What can hang from each mark:
D: Q
M: Q
G: K Q
Q: C D G M
J: K
C: K
K: G J

Every row comes from one small tree of marks. Brackets hold a mark, then the marks that hang from it, in alphabetical order. Every link used is in the known rows. Which tree was each row made from?
Known rows:
(C (K G J)): [ 14.5  21.0  -7.2  -4.0  -5.4  14.2 -17.9 -12.1  -4.7  17.2 -43.9 -10.0
  18.7  -6.5   7.0   7.1 -14.1]
(G K (Q M)): [-12.7  -8.6 -12.2  -2.4  10.8 -10.4  40.1 -11.8 -14.0 -24.8  -1.3  -4.4
  -7.8 -20.0 -26.4  -6.9   3.3]
(Q (G K) M): [-18.6  -0.8  -4.0  -8.0   9.2   6.3  30.8  -4.5   2.4 -36.3 -36.7   2.0
 -10.1 -12.6 -16.6 -25.2   2.5]
(G (K J) (Q C M)): [ -6.6   5.1 -27.5 -14.1  26.4   5.9  29.6 -13.8 -17.1  -5.6 -30.6 -33.3
 -21.2  -4.8  -6.2   1.4   7.0]
(D (Q C)): [  0.2  21.7 -12.9  -0.7   8.2 -10.2  -0.6   7.3  -9.6  -1.0 -18.0 -19.7
 -15.8  -4.3   3.8   0.4   2.5]
(Q D): [  5.6 -14.5  -6.9  -5.7   4.1 -10.8   3.6  13.0   6.0  -1.4  12.5 -11.3
 -13.0   6.8 -19.8   2.8  -0.3]
(Q (G (K J)) M): [ -6.4   7.3 -19.1  -3.9  13.8  17.6  14.2  -5.1   7.9 -21.6 -47.6  -7.7
 -13.1   0.1 -10.8 -20.4  -4.5]
(C K): [ -6.6  -1.7   6.5   1.3  -9.2  -4.0   9.7   2.3  -0.9   0.0 -17.8   0.0
  16.7 -12.9  -1.7   4.7 -18.1]
(G (K J)): [  0.6  -9.2  -8.2  13.4  -4.6  25.5  -1.0   1.7   1.5   4.2 -20.4 -16.6
   2.2   3.8  -9.1  -1.2 -13.1]
(J K): [ -0.4  -3.9   8.4  16.3  -4.2   4.6   3.6   2.4  -6.4  -8.5 -17.0   0.2
   7.9  -3.7  -5.7 -10.9 -16.0]
(C (K J)): [  7.1   6.3 -11.1   5.1  -4.2   6.8  -6.3   0.7   4.8  13.1 -27.3  -8.5
  13.1   2.1   3.8   7.8 -24.5]
(K G J): [ 19.1  22.9 -14.9  -4.9   2.8  18.8 -29.4 -15.6  -6.1  17.7 -26.6  -8.7
   2.3   6.6   9.2   2.7   4.6]
(G (K J) (Q D M)): [  4.8 -15.7 -34.2  -2.7  19.9  -8.9  27.6  -1.7  -3.5 -12.0   3.1 -25.3
 -23.5  -0.5 -40.0  -1.2  -3.2]
(M (Q G)): [ -6.1   9.7 -17.6  -9.3   8.7   0.2  -6.7   4.8   5.6 -14.0 -10.4   8.6
   3.6   3.3  14.4 -20.5  -5.0]
(K (G (Q M)) J): [ 18.8  29.1 -33.2 -16.1  23.8  -3.8  -2.5 -31.1 -16.7   2.2 -16.1  -5.1
  -9.4  -3.3  -3.1  -0.6  13.6]
(M Q): [ -2.0   4.0 -21.7   4.3  -2.9  -2.7  -6.7   0.6  -1.4  -3.0  17.0   3.2
   5.9   5.0   8.4  -5.6  -8.8]
(D (Q G)): [  2.2  21.9  -6.2   1.8   6.2 -10.4  -7.0  13.6   3.9 -17.3 -26.0   2.3
  -5.0  -6.4  -3.1 -22.6  -4.9]
(G K): [-12.0 -16.9   8.9   8.6 -10.0  14.2  16.1   2.4  -1.5 -11.1 -10.2  -8.4
   5.1 -11.0 -12.9  -2.8  -8.0]
(Q (C K) D G): [-13.0  -3.6   6.5 -31.8  20.2  -8.1  23.1  19.1   7.8 -11.7 -49.2 -24.5
  -8.4  -6.0  -0.3  -2.0  -4.1]

Which tree is each row?
[  5.0  21.9 -17.5 -18.8  18.6 -14.6  13.0 -28.1 -21.2 -11.8  -7.9   4.0
  -6.5 -15.9  -9.5  -3.4  21.4] | (K (G (Q M)))
[-13.1  12.7 -13.6 -26.4  23.8 -22.9  42.2 -13.4 -17.6 -10.4 -28.3 -15.6
  -6.1 -20.7  -0.4   7.6   1.2] | (G (Q (C K) M))
[ 15.1  18.8  -8.4 -10.8   9.2   2.4  -8.1 -17.9 -13.5  15.9 -33.4  -9.8
  21.2 -17.3   3.4   9.6 -11.1] | (C (K (G Q) J))
[-14.4  36.7 -17.2 -15.5  15.9 -20.1  25.8   4.0  -4.8 -26.1 -63.6 -10.8
 -11.4 -17.1  -2.0 -18.0  -5.8] | (D (Q (C K) G M))
[ 13.5  25.7 -15.6 -28.0  28.5  11.9 -12.0 -20.7 -20.5  19.1 -34.6 -26.9
  -9.9  -2.4  19.2  11.8  17.3] | (K (G (Q C)) J)
[ 22.1  19.4 -14.4 -12.9  17.4   6.3 -18.1 -18.2 -15.2  16.7 -13.7  -9.3
   2.5  -2.8   6.2   4.6   8.8] | (K (G Q) J)
[  8.6   8.4  10.5  -0.1  10.5   0.5   2.8 -16.2 -25.0  -7.4 -22.5  -1.0
  12.7 -20.2  -5.2  -9.0  -1.9] | (J (K (G Q)))
[ -9.7  28.0 -10.2 -26.5   8.9  -3.5  22.2 -20.0 -18.6  -5.9 -56.0 -12.8
  -1.9 -17.1   6.5   3.3   9.1] | (Q (C (K G)) M)
[  4.1  13.7 -13.6  14.3   2.3  14.1  -7.2  13.9   5.8 -12.1 -45.1 -16.2
  -2.8  -3.7 -11.4 -23.0 -19.1] | (D (Q (G (K J))))
[  0.0  25.1  -8.5 -18.5  26.8  -6.1  25.1 -26.6 -33.6 -16.3 -43.1 -13.8
  -8.4 -17.8  -1.5 -10.3  14.7] | (J (K (G (Q C M))))
[ -2.2   0.4 -19.6 -21.1  21.9 -18.8  20.3   6.6   9.9 -26.8 -13.8  -2.7
 -27.5   7.5 -22.1 -18.6  10.6] | (Q D G M)
[  1.5  34.3 -15.6  -8.4  14.8   1.5  -6.3  12.7   2.5   1.0 -71.8 -25.1
  -3.7  -4.7  14.0  -6.2 -19.9] | (D (Q (C (K J)) G))
[  7.1  18.5  -9.4  -2.8  16.1  -9.6  17.7 -27.5 -28.2 -19.9 -25.1   4.6
   1.9 -19.3 -14.3 -14.2   4.6] | (J (K (G (Q M))))
[-17.6  20.4 -15.0  -8.2  16.8  -3.2  31.8   4.1  -7.5 -36.8 -56.9 -19.9
 -24.2 -15.3 -12.6 -24.2   4.9] | (D (Q C (G K) M))
[ -3.5  -0.5 -25.2 -29.3  36.1 -28.9  36.5  -5.3 -12.4 -12.6   2.4 -26.1
 -35.6  -0.9 -19.6   6.1  21.2] | (G (Q C D M))
[  7.8 -25.4 -15.1   0.2  12.7   2.7  14.0   7.9  -0.3  -1.4   6.3 -29.5
 -10.9   0.1 -31.6   4.5 -10.8] | (G (K J) (Q D))
[  3.9 -10.1  -8.8   5.0   9.5  12.4   9.3  -4.3  -7.6   2.2  -8.4 -17.5
   1.9  -6.4 -11.4   1.6  -9.9] | (G (K J) Q)
[ -5.4  28.6  -7.4 -13.2  19.8  -4.9   0.6  10.2  -3.3 -12.8 -44.9 -16.0
 -16.8  -4.7  10.2 -15.5   4.8] | (D (Q C G))
[ -3.5  30.8 -29.3  -2.4  14.8 -19.4  13.8  -4.1 -11.4 -13.0 -20.9 -16.0
 -26.9  -5.3  -5.5  -5.1   9.4] | (D (Q C M))
[-11.2  -0.4 -24.8 -29.4  24.6  -6.0   7.8  18.0   5.7 -12.8 -15.7 -22.0
 -20.5  11.7   9.3 -10.3   6.1] | (M (Q C D G))
[ -2.0  -7.6 -26.8  -8.4  17.1   7.5  19.3   8.1  13.2 -23.1 -34.4 -19.5
 -24.2   9.4 -30.0 -18.7  -4.4] | (Q D (G (K J)) M)
[  1.8  14.5  10.6 -16.3  22.2   5.3  11.5 -17.2 -30.9  -2.6 -42.8 -18.5
   1.8 -19.5   9.0  -2.9   7.3] | (J (K (G (Q C))))
[ -8.1  31.2 -23.5  -1.1   5.8 -24.1  25.8  -1.2 -12.6 -14.5 -37.3 -16.7
 -10.1 -16.2  -6.9  -0.1  -9.1] | (D (Q (C K) M))
[-12.0 -23.0   8.4  -9.4   6.7   5.6  21.9  19.7  12.0 -24.8 -22.0 -13.5
 -10.1  -5.8 -26.6 -16.5  -2.9] | (Q D (G K))
